Each row was made from one walk, in order. Every step used is in the known rows, and no mark comes twice. Write each row's walk.
Known rows:
pifup zabi raded zedu gote: [ 2.80  1.34  0.77 -0.58  0.22 -2.51 -1.66 -2.45  4.19 -1.40 -3.00  1.34
  2.53  2.95 -0.44  1.25 -1.20 -0.26 -1.77  0.30  1.65]
zabi raded zedu gote: [ 2.21  1.56 -0.27 -2.03  0.74 -3.82 -2.26 -3.12  3.77 -0.45 -2.94  0.82
  1.51  4.41 -0.41  1.81 -1.95 -1.26 -1.84  1.57  1.63]
pifup zabi: [ 1.13 -0.51  1.96  3.02 -0.98  2.57  1.25  1.50  0.99 -1.79 -0.03  0.93
  1.91 -2.95 -0.17 -0.93  1.34  1.79  0.25 -2.39  0.23]
gote roviri pifup: [-0.56 -0.11  2.21 -0.79 -0.36 -0.09 -3.29  0.79 -2.62 -3.49 -0.86 -1.78
 -5.72 -1.32 -3.17  1.09 -0.03 -0.88 -0.78 -3.81  0.25]
kopu gote zedu perud roviri pifup zabi: [ 0.63  0.31  3.83  0.95 -2.71 -0.11 -2.55  1.43 -2.12 -2.17 -0.07 -1.58
 -3.99 -4.09 -2.46 -0.74  4.23 -1.25 -1.27 -3.93 -3.62]
zabi pifup zedu: [ 2.43  0.40  3.37 -1.76  3.02 -3.08 -0.35 -0.86 -2.88  3.23  0.44  1.10
 -2.39  0.49  1.68 -1.07 -0.24 -2.51 -2.34 -3.91  0.56]
pifup zabi raded zedu: [ 2.59 -0.84  2.45  0.18  1.22  1.00 -0.46  0.03  1.75  1.06 -3.70  0.54
  3.13  0.59 -1.72 -0.65 -1.39  0.87 -3.30  0.45  4.15]
raded zedu: [ 1.89  1.79  2.20 -1.95 -0.12 -1.66 -0.20  0.89  1.70  2.34 -2.42  1.52
  0.48  1.53  2.18  0.84 -2.58 -0.13 -2.30  1.31  0.86]
zedu gote roviri pifup zabi: [ 1.06  0.41  3.09  2.06 -1.67  0.83 -1.99  0.84  0.30 -5.73 -0.75  0.11
 -2.59 -2.88 -2.24  0.81  1.33  0.59  0.07 -5.45 -0.33]
pifup zabi raded zedu gote roviri: [ 2.56 -0.57  1.36  0.55 -1.22 -2.82 -3.53 -2.96  2.98 -4.56 -3.97 -0.15
  2.24  0.92 -2.02  1.41 -2.84  0.59 -3.54 -1.54  1.82]
kopu gote roviri pifup zabi raded zedu: [ 3.28 -0.89  4.50 -0.65  0.95  0.03 -2.91  0.73 -0.01  0.15 -3.03 -1.24
 -0.91  0.92 -3.54 -0.61 -2.47 -0.43 -3.48 -2.23  3.55]
zabi raded zedu: [ 1.91 -0.58  1.18 -1.77  1.82 -0.55 -1.19 -0.92  1.09  2.14 -3.58 -0.09
  1.94  2.49 -1.59 -0.04 -2.24 -0.24 -3.41  2.07  4.06]
gote zedu: [ 1.28  2.43  1.74 -1.49 -1.06 -1.93 -1.94 -0.18  0.42  4.43 -1.35  2.08
 -1.14 -0.55  2.16  1.09  1.12  0.29 -2.27 -0.24 -2.38]
raded zedu gote roviri: [ 1.89  1.19  0.99 -0.95 -1.93 -4.90 -3.53 -2.57  2.89 -3.48 -3.15  0.41
  0.27  1.93  0.54  2.53 -3.77 -0.25 -2.91 -0.78 -0.35]
raded zedu gote kopu: [-0.01  5.52  0.88 -2.25  0.65 -3.41 -0.33 -2.29  1.28 -0.11 -0.58  1.82
  0.64  1.70  1.45  1.21  0.05 -1.96 -0.83 -1.75  2.18]
raded zabi pifup zedu gote: [ 2.36  2.46  2.16 -1.47  1.21 -4.30 -0.27 -3.42  0.07 -0.71 -0.54  2.60
 -1.64  2.31  2.30  1.06 -0.01 -2.89 -0.50 -3.02 -1.48]
raded zedu perud: [-2.45  0.06  0.02 -0.61 -1.03 -2.26 -1.35 -0.55  0.06 -0.01 -1.31  0.48
  2.23  0.10  0.74  0.38 -0.59  2.17 -1.11  3.16  0.73]
kopu gote zedu perud roviri: [-0.70 -0.72 -0.12 -1.17 -3.30 -4.38 -3.61 -2.37 -1.94 -0.80 -1.08 -3.05
 -1.32 -1.60 -1.56 -0.30  2.76 -2.55 -3.43  1.17 -4.99]
pifup zabi raded zedu perud roviri gote: [ 2.02 -0.52  1.99 -1.16 -1.55 -2.52 -3.80 -3.62  0.90 -4.22 -4.74 -3.45
  1.14  1.20 -6.15 -2.52  2.04 -1.05 -2.73 -1.00 -1.46]
perud roviri: [ 0.51 -1.35 -0.69 -0.40 -1.84 -1.51 -0.81 -1.67 -0.74 -3.28 -1.91 -3.02
 -0.88 -1.52 -2.08 -0.15  1.88 -3.59 -2.89  0.25 -2.75]
perud roviri pifup zabi raded: [ 0.80 -3.32  0.97  1.38  1.15  3.24 -1.55 -0.78 -1.69 -3.92 -2.22 -3.16
 -0.65 -2.28 -7.16 -1.56  3.41 -1.45 -2.13 -2.52  2.70]
zedu gote roviri pifup: [-0.15  1.17  1.38 -1.15 -0.76 -2.13 -4.08 -0.73 -0.71 -4.88 -0.86 -1.12
 -5.67  0.16 -2.53  2.16 -0.14 -1.50 -0.27 -3.72 -0.84]
roviri pifup zabi raded zedu: [ 2.33 -0.31  3.26 -0.44  1.57  1.50 -1.07  0.94  0.67  0.52 -3.44  0.17
  0.27  0.33 -2.77 -0.37 -0.56  0.21 -2.78 -0.76  4.14]
perud roviri pifup zedu gote: [ 3.60  2.46  1.68 -1.70 -0.39 -4.50 -2.09 -2.10 -1.02 -1.42 -1.43  0.30
 -2.75  0.66  0.21  2.53  0.05 -4.07 -1.65 -3.84 -2.92]

Write each row's walk:
[ 1.99  0.43  2.45 -0.41 -0.34 -4.24 -2.38 -3.91 -0.50 -4.00 -2.20  0.84
 -1.23  0.63  0.15  1.46 -1.88 -1.69 -2.47 -3.86 -0.70]
raded zabi pifup zedu gote roviri
[-0.42  3.23  2.63 -3.12  1.35 -4.44 -2.19 -4.40 -3.59 -1.79 -0.77 -2.20
 -2.21  0.14 -3.59 -3.09  3.82 -4.06 -2.02 -5.41  0.08]
zabi pifup zedu perud roviri gote kopu
[ 0.39  0.31  0.54 -1.77 -2.27 -3.74 -3.66 -3.65 -0.06 -4.46 -2.69 -3.64
 -1.03  1.29 -4.73 -1.98  2.43 -1.88 -0.96 -0.85 -4.08]
zedu perud roviri gote
[-1.22  4.40 -0.58 -1.00  0.71 -2.23 -0.09 -2.80  0.24 -1.55  0.94  0.92
  0.37  0.68  0.10  0.58  1.66 -1.81  0.65 -2.60  1.69]
zedu gote kopu
[-0.88 -0.96  0.35  0.76 -0.18 -1.85 -0.62 -1.13 -3.31  1.13 -0.07  0.69
  3.17 -1.76  0.57 -0.04 -0.43  1.97 -0.94 -0.26  0.32]
pifup zedu perud
[-1.05 -2.26  0.07 -0.90 -0.67 -4.20 -2.02 -3.21 -3.61 -2.78 -1.11 -2.89
 -0.95 -2.09 -1.74 -1.09  2.78 -3.42 -3.82 -0.59 -2.33]
zabi pifup zedu perud roviri
[ 2.07  1.37  4.27  1.13 -1.75  0.06 -2.11  1.33  1.09 -4.57 -1.96  0.84
 -2.35 -2.04 -1.21  1.31 -0.01  0.52 -1.10 -4.89  0.05]
raded zedu gote roviri pifup zabi
[-1.51  3.02  0.85 -1.92 -0.47 -2.60 -1.96 -3.73 -2.06 -3.35 -1.17 -2.73
 -0.43 -0.32 -4.47 -2.38  3.67 -2.47 -0.93 -3.23 -0.24]
zedu perud roviri gote kopu
[-2.11  0.39  0.85 -1.83 -1.92 -1.93 -3.73 -0.48 -3.35 -2.45 -1.46 -2.44
 -5.77 -2.73 -3.05  0.92  4.51 -2.73 -2.05 -1.19 -3.48]
gote zedu perud roviri pifup
[ 2.08  0.56  4.31 -1.11  2.51 -1.26  1.24 -1.12 -3.46  1.82 -0.57  1.99
 -1.99 -0.28  1.67 -0.89  0.22 -2.31 -1.72 -3.65  0.27]
raded zabi pifup zedu
[-1.17 -4.03  0.03  1.82  0.55  2.77 -2.12 -1.34 -2.27 -4.90 -2.05 -3.53
  0.32 -2.77 -7.64 -1.71  4.14 -0.29 -1.76 -1.45  2.70]
zedu perud roviri pifup zabi raded
[-2.56 -2.52 -2.12  0.26 -2.56 -2.19 -1.77 -2.69 -1.79 -4.77 -1.40 -3.61
  0.59 -2.36 -2.86 -0.47  2.94 -1.81 -2.33  1.91 -2.69]
zedu perud roviri
[-0.27 -0.70  2.66 -0.14 -0.31 -2.84 -3.38 -0.19 -5.40  0.10  0.61 -1.20
 -1.63 -1.52 -1.48  0.03 -1.24  0.41 -1.14 -3.28 -0.38]
kopu gote roviri pifup zedu perud
[ 1.13  4.67  1.67 -1.94  0.85 -3.33 -0.77 -2.71 -2.85 -1.15 -0.44  0.10
 -1.88 -0.82 -0.68  1.09  1.93 -4.63 -1.75 -5.68  0.37]
perud roviri pifup zedu gote kopu
[-1.38 -1.37 -0.73 -0.92 -2.62 -3.32 -1.93 -2.16 -0.74 -3.26 -2.95 -2.68
  0.83 -1.44 -1.48  0.14  1.35 -1.88 -3.79  2.75 -2.08]
raded zedu perud roviri
[ 1.72 -1.16  2.06 -0.05 -1.27 -2.55 -3.32 -0.48 -1.09 -1.38  0.32 -2.53
 -1.79  0.72 -1.65 -0.44 -3.40 -0.83 -1.52 -2.41 -0.84]
kopu gote roviri
[-2.00 -1.12  0.98 -0.58  1.36 -3.41 -1.47 -1.93 -3.56  0.66  0.97  0.20
 -0.05 -0.75  0.42 -1.17  1.17  0.24 -1.20 -1.06  0.59]
zabi pifup zedu perud
[-0.38  0.03  2.94  1.38 -2.68  0.92 -1.96  0.99 -1.77 -3.31 -1.25 -0.88
 -2.77 -5.17 -2.41 -0.13  5.11 -0.34 -1.61 -3.42 -2.80]
gote zedu perud roviri pifup zabi
[-1.81 -1.42  0.49 -2.01 -0.17 -1.07 -3.54 -1.10 -3.05 -3.57 -2.72 -3.77
 -4.04 -1.06 -5.47  0.22  2.78 -2.98 -2.81  0.06  0.25]
zabi raded zedu perud roviri pifup
[ 2.74  1.20  1.23 -1.35 -0.38 -2.88 -2.77 -2.40  2.75 -3.50 -3.77 -0.57
 -0.84  1.85 -2.55  1.53  0.59 -2.82 -2.66 -0.86  0.22]
perud roviri pifup zabi raded zedu gote
[ 0.98 -3.37  0.27  2.51  1.61  3.48 -0.22 -1.03  0.18 -1.66 -1.61 -1.18
  3.42 -1.20 -4.93 -1.89  1.44  1.23 -1.21 -1.09  4.15]
pifup zabi raded
[-0.31  0.04  1.15 -1.57 -0.67 -0.30 -2.03  0.38 -2.78 -3.54 -1.07 -3.03
 -6.42 -1.73 -3.62  0.55  3.06 -4.30 -1.36 -2.29 -2.29]
perud roviri pifup
[ 0.69 -0.61  3.69  2.38 -1.27  2.60 -1.33  2.15 -1.13 -4.60 -0.73 -0.43
 -2.51 -4.07 -2.74 -0.02  1.40  1.12 -0.37 -5.38  0.44]
gote roviri pifup zabi
